Each row was made from one small tree. The marks that hang from a mark follow it in brackets, in the order of their numbers. Every link used is in the known rows. Write each row's tree.
Known rows
z295{z229{z231 z365 z668}}: [ 2.18  2.61 -3.60  1.30 -4.05 -1.07 -2.94  0.90  4.12 -1.82  5.37  4.07
 -1.55 -4.05  0.17 -0.67  3.06 -1.38  1.09 -0.67 -2.08]
z365{z817{z229}}: [ 1.54  3.35 -0.52 -0.23  0.35 -0.36  0.51 -2.95  0.88 -2.94  3.28  1.55
 -2.75 -2.93 -0.90  0.51  1.69 -1.59 -3.54  0.68 -0.30]
z611{z817{z229{z231 z668} z365}}: [ 3.51  2.56 -1.37  1.50  0.57 -1.52  1.97 -3.20  3.54 -4.58  5.05  3.31
 -0.62 -4.51 -0.97  1.11  2.72 -1.40 -0.72 -0.48 -2.47]
z668{z229{z231{z611} z365}}: [ 0.71  2.74 -3.22  0.28 -2.29 -1.30 -0.64 -0.73  1.43 -1.86  1.53  3.02
  1.89 -2.76  0.77 -0.09  0.90 -1.07 -0.45 -0.26 -1.67]
z997{z611{z817} z668}: [ 0.53  2.94 -1.58 -1.03 -1.20 -0.38  0.74 -1.93  0.59 -3.33  0.24  2.44
 -2.09 -7.54 -1.98  1.57  2.33  0.35 -0.23  1.57 -2.29]
z817{z229{z231{z611}} z365}: [ 0.98  2.73 -1.45 -0.68  0.75 -0.42  0.40 -5.08  1.49 -4.06  4.38  2.76
  2.31 -1.86 -0.60  0.71  2.63 -1.56 -1.35 -0.91 -1.48]
z365{z817{z229{z231{z611} z668}}}: [ 2.19  2.51 -1.72  0.41 -0.83 -2.38  2.57 -2.41  3.28 -2.19  5.53  1.50
  1.00 -2.59 -0.02 -0.14  2.10 -2.22 -1.09  0.59 -0.12]
z997{z611{z817{z229{z231} z365}}}: [ 1.94  2.60 -1.93 -0.57  0.72  0.81  2.39 -3.65  2.19 -4.58  3.68  4.51
 -0.11 -6.79 -0.21  4.07  2.63 -0.95 -1.25  0.07 -4.49]
z611{z817{z365}}: [ 1.97  3.26 -1.81  0.55  0.35 -1.07  0.45 -1.45  1.12 -4.43  1.71  2.33
 -1.88 -3.01 -2.11  0.67  1.33 -0.85 -2.53 -0.45 -1.45]
z229{z231{z611} z365 z668}: [ 1.20  2.86 -3.84  0.63 -2.09 -2.74 -0.50 -1.61  3.03 -1.99  4.20  3.24
  1.38 -2.27  0.42 -0.08  2.14 -1.68  1.10 -0.81 -1.28]
z504{z997}: [ 0.88  4.13 -1.71  2.43 -1.72 -3.34 -2.97 -2.13  1.90 -3.64 -0.47  1.31
 -1.06 -2.76 -3.05  0.68  4.55 -0.67 -1.45  1.38  0.23]
z817{z229{z231 z668} z365}: [ 2.79  2.80 -1.32  0.32  0.48 -1.75 -0.17 -5.12  3.17 -3.20  5.34  3.36
 -1.01 -4.17 -0.87  0.75  3.35 -1.78 -0.24 -0.44 -2.49]
z611{z817{z229{z231}}}: [ 2.21  2.96 -1.40  2.18  0.02 -1.69  0.60 -2.08  2.09 -5.11  3.37  3.22
  1.09 -4.12 -0.27  1.26  1.79 -0.96 -1.02  0.61 -2.54]
z997{z611}: [ 0.76  3.00 -1.70 -0.10 -0.60 -1.71 -1.96 -2.71  1.42 -1.98  0.70  3.32
 -2.29 -5.41 -0.96  3.02  1.88 -0.60 -0.24  0.58 -2.19]
z231{z611}: [ 0.17  3.36 -1.42  0.69 -0.27 -2.63 -1.72 -2.37  0.76 -3.00  1.25  1.28
  0.39 -0.88 -1.43 -0.04  1.09 -0.99 -0.72 -0.42  0.34]
z611{z817}: [ 1.69  3.23 -1.59  2.19 -0.49 -2.50 -0.55 -0.40  1.16 -4.36  1.02  2.07
 -1.36 -2.86 -1.40  0.64  0.63 -0.43 -1.41  0.53 -0.92]
z504{z997{z611{z817{z229}}}}: [ 1.22  3.42 -0.61  1.60  0.53 -0.63  0.81 -2.47  1.90 -5.18  0.76  2.66
 -1.88 -6.95 -1.93  4.19  4.61 -0.42 -1.76  2.06 -1.19]
z231{z611{z817{z365}}}: [ 1.11  3.16 -1.83  0.05  0.75 -1.01  1.34 -1.54  0.79 -4.87  1.73  1.60
  0.40 -1.28 -1.77  0.22  0.71 -0.89 -2.48 -0.95 -0.02]
z295{z229}: [ 1.15  3.22 -1.51  1.42 -2.41 -1.09 -4.05  0.03  1.69 -2.74  2.50  2.41
 -2.41 -2.57 -1.62 -0.71  2.01 -0.64 -0.83 -0.09 -0.32]
z231{z611{z817{z229{z365}}}}: [ 0.69  2.91 -1.36  0.36  1.65  1.24  1.43 -2.25  0.36 -5.38  3.75  2.78
 -0.65 -2.11  0.13  0.91  0.99 -1.21 -2.38 -0.86  0.02]
z365{z817{z229{z231 z668}}}: [ 3.02  2.53 -1.76  0.77 -1.34 -2.45  1.49 -2.51  3.59 -1.99  5.27  2.06
 -1.01 -4.18 -0.16  0.26  2.55 -2.07 -1.04  1.19 -1.38]
z504{z997{z611 z668}}: [-0.28  3.70 -1.36 -0.81 -2.81 -1.20 -1.79 -3.76  1.22 -2.70 -1.15  1.74
 -1.77 -7.35 -3.38  1.51  6.12  0.35 -0.18  2.44 -0.93]
z668{z229{z365}}: [ 1.12  3.16 -1.98  0.57 -0.95 -0.17 -2.29 -1.03  0.68 -1.62  0.40  2.77
 -3.33 -3.50 -0.29  0.08  0.88 -0.59 -1.55 -0.11 -1.20]

Which tree is each row?
[ 1.00  2.45 -3.35  1.22 -2.10 -0.99  1.51  1.38  1.45 -3.13  1.39  3.10
  2.35 -3.14  1.12  0.10  0.23 -0.64 -0.97 -0.07 -1.73] -> z668{z229{z231{z611{z817}} z365}}
[ 1.29  2.76 -3.14  0.56 -2.57 -1.04 -1.74 -0.58  1.84 -1.43  1.40  3.80
 -0.29 -4.25  0.70  0.24  1.29 -1.05 -0.33  0.41 -2.83] -> z668{z229{z231 z365}}
[ 3.07  3.06  0.04  2.64  1.45 -2.21  0.57 -2.49  2.51 -4.53  3.59  1.93
 -3.24 -4.24 -1.24  0.83  1.74 -1.08 -0.75  0.36 -0.45] -> z611{z817{z229{z668}}}
[ 1.56  2.72 -4.27 -0.45 -2.83 -1.94  2.02 -0.13  3.30 -1.22  4.66  2.59
  0.74 -2.14  0.95 -0.46  1.96 -2.45 -1.01 -0.09 -0.71] -> z229{z231{z611} z365{z817} z668}
[ 0.71  2.68 -1.60  0.24 -2.81 -2.14  1.56 -0.03  1.03 -3.50  0.27  0.81
  2.95 -4.40 -1.33 -1.89  1.12  0.38  0.14  1.27 -1.09] -> z997{z668{z229{z231{z611{z817}}}}}
[ 2.17  2.81 -2.95  0.21 -3.16  0.73 -0.78  1.75  3.27 -1.04  5.28  2.50
 -5.20 -3.44 -0.46 -1.27  2.39 -1.76 -2.12 -0.23  0.08] -> z295{z229{z365{z817} z668}}
[ 1.09  2.79 -2.33  0.31 -0.48  0.33 -1.24 -3.70  1.76 -3.58  4.55  4.56
 -0.20 -3.64  0.88  1.29  2.51 -1.83 -1.03 -0.37 -2.84] -> z817{z229{z231 z365}}
[ 2.22  2.96 -2.33  0.89 -0.52 -0.93 -0.57 -3.70  3.01 -2.58  5.70  4.26
 -1.46 -4.44  0.74  0.81  3.08 -2.03  0.38 -0.52 -2.41] -> z817{z229{z231 z365 z668}}
[ 2.62  2.99 -1.24  1.80  1.35  0.04  0.91 -2.21  2.20 -4.37  4.80  3.33
 -3.93 -4.37 -0.10  1.13  1.99 -1.40 -1.11 -0.54 -1.01] -> z611{z817{z229{z365 z668}}}
[ 1.14  2.98 -4.45 -0.74 -3.33 -0.31  0.85 -0.07  2.07 -1.86  3.76  3.63
 -0.03 -3.05  0.79  0.31  1.70 -1.99 -2.21  0.58 -2.64] -> z229{z231 z365{z817}}
[ 2.49  2.68 -4.21 -0.04 -3.25 -1.66  1.19 -0.01  3.66 -1.04  4.60  3.25
 -1.26 -3.77  0.63 -0.11  2.19 -2.33 -1.09  0.47 -2.13] -> z229{z231 z365{z817} z668}
[ 0.31  2.87 -0.60 -1.70 -1.62 -0.38 -1.30 -3.03  0.25 -0.82 -1.30  1.95
 -3.28 -8.08 -2.01  0.78  2.33  0.41  0.10  1.88 -2.00] -> z997{z611 z668{z229}}
[ 2.45  2.73 -2.80  1.00 -1.00 -3.13  2.15 -1.16  3.19 -3.95  3.77  2.23
  2.23 -2.39 -1.20  0.15  1.89 -1.11 -0.10 -0.82 -1.27] -> z229{z231{z611{z817{z365}}} z668}
[ 1.76  2.69 -3.78 -0.28 -3.57 -0.23  0.86  0.76  1.99 -0.65  1.94  3.20
 -0.78 -4.16  0.89 -0.22  1.09 -1.68 -2.42  1.09 -2.34] -> z668{z229{z231 z365{z817}}}
[ 1.88  2.65 -3.93  1.82 -1.71 -2.46  1.82  0.52  3.18 -3.37  4.10  3.12
  1.67 -2.73  0.69  0.15  1.41 -1.24  0.55 -0.56 -1.42] -> z229{z231{z611{z817}} z365 z668}
[ 2.46  2.80 -0.31  0.53  2.58 -0.88  2.52 -3.62  2.20 -4.95  4.49  1.51
 -1.39 -2.55 -1.65  0.46  1.97 -1.18 -1.80 -1.07  0.36] -> z231{z611{z817{z229{z668} z365}}}
[ 2.85  2.55 -2.42  1.90 -0.41 -0.72  1.60 -1.84  3.23 -4.19  5.69  4.29
 -1.12 -4.77  0.78  0.95  2.21 -1.56 -0.06 -0.17 -2.62] -> z611{z817{z229{z231 z365 z668}}}
[-0.07  2.72 -1.80 -2.79 -1.76  2.00 -1.03 -2.90  0.23 -0.87 -0.20  3.34
 -4.08 -8.12 -0.54  0.96  2.46 -0.03 -0.14  1.04 -2.50] -> z997{z611 z668{z229{z365}}}
[ 2.06  2.63 -1.41 -0.13  1.03 -1.79  0.81 -5.21  2.84 -3.28  5.41  2.39
  1.13 -2.65 -0.96  0.54  2.96 -1.69 -0.27 -0.96 -1.09] -> z817{z229{z231{z611} z668} z365}
[ 0.52  3.92 -0.29  0.86 -2.89 -2.10 -2.29 -2.37  0.98 -2.44 -2.38  0.01
 -1.83 -5.35 -3.74 -1.36  4.85  0.48 -1.14  2.60  0.71] -> z504{z997{z668{z229}}}
[ 0.97  2.72 -0.30 -2.80  1.41  2.76  2.11 -5.36  0.30 -4.68  2.68  2.97
 -3.09 -7.92 -2.08  2.39  3.32 -0.06 -1.78  0.41 -2.58] -> z997{z611{z817{z229 z365}} z668}
[ 1.53  2.55 -3.85  0.92 -3.68 -0.86 -1.93  1.04  3.62 -2.00  5.70  3.30
  0.52 -2.50  0.44 -1.02  2.71 -1.44  1.03 -1.14 -0.81] -> z295{z229{z231{z611} z365 z668}}
[ 2.74  2.96 -0.26  0.09  1.98 -0.77 -0.68 -5.82  2.31 -3.19  4.31  2.06
 -4.13 -3.60 -2.03  0.84  3.10 -1.37 -1.29 -0.88 -0.62] -> z817{z229{z668} z365}
[ 1.78  2.69 -2.63  0.67 -1.33 -1.85  2.04  0.11  1.69 -3.65  1.18  1.76
  2.57 -2.81 -0.81  0.09  0.66 -0.60 -1.63 -0.13 -1.78] -> z668{z229{z231{z611{z817{z365}}}}}
[ 1.81  2.74 -2.81  1.93 -3.68 -3.40 -2.26  0.55  3.97 -2.04  4.62  1.98
  1.34 -2.30 -0.89 -1.40  2.59 -1.01  1.63 -0.29 -0.30] -> z295{z229{z231{z611} z668}}
[ 1.91  2.85 -1.17  0.66  1.24 -0.05 -1.20 -4.25  2.13 -2.80  4.94  3.37
 -4.32 -3.99 -0.18  0.71  2.61 -1.59 -0.57 -0.50 -0.59] -> z817{z229{z365 z668}}
[ 1.51  2.95 -1.27  0.98  1.42  1.14  0.37 -2.12  0.62 -5.11  3.62  3.77
 -2.67 -3.69  0.17  1.27  1.36 -0.90 -2.60 -0.45 -1.29] -> z611{z817{z229{z365}}}
[ 1.57  2.92 -2.30 -0.79  0.50  0.04  1.07 -1.84  1.21 -3.69  1.41  3.53
 -2.27 -5.87 -1.48  3.56  1.67 -0.39 -1.68  0.04 -2.86] -> z997{z611{z817{z365}}}
[ 0.78  2.90 -1.69 -2.63 -0.32  1.12  1.51 -3.28  0.53 -3.81  0.94  2.74
 -2.42 -7.22 -2.37  1.67  2.82  0.23 -1.36  0.65 -2.63] -> z997{z611{z817{z365}} z668}
[ 1.35  2.92 -2.48 -0.64 -1.88  0.45  0.47  0.31  1.00 -0.74  1.01  2.15
 -3.79 -3.83  0.12 -0.29  0.49 -1.28 -3.46  0.69 -0.88] -> z668{z229{z365{z817}}}
[ 0.98  3.03 -0.24  1.52  1.86 -0.96  1.13 -2.41  0.53 -5.48  2.77  1.42
  0.19 -2.04 -1.00  0.87  1.03 -0.71 -1.93 -0.13  0.35] -> z231{z611{z817{z229}}}
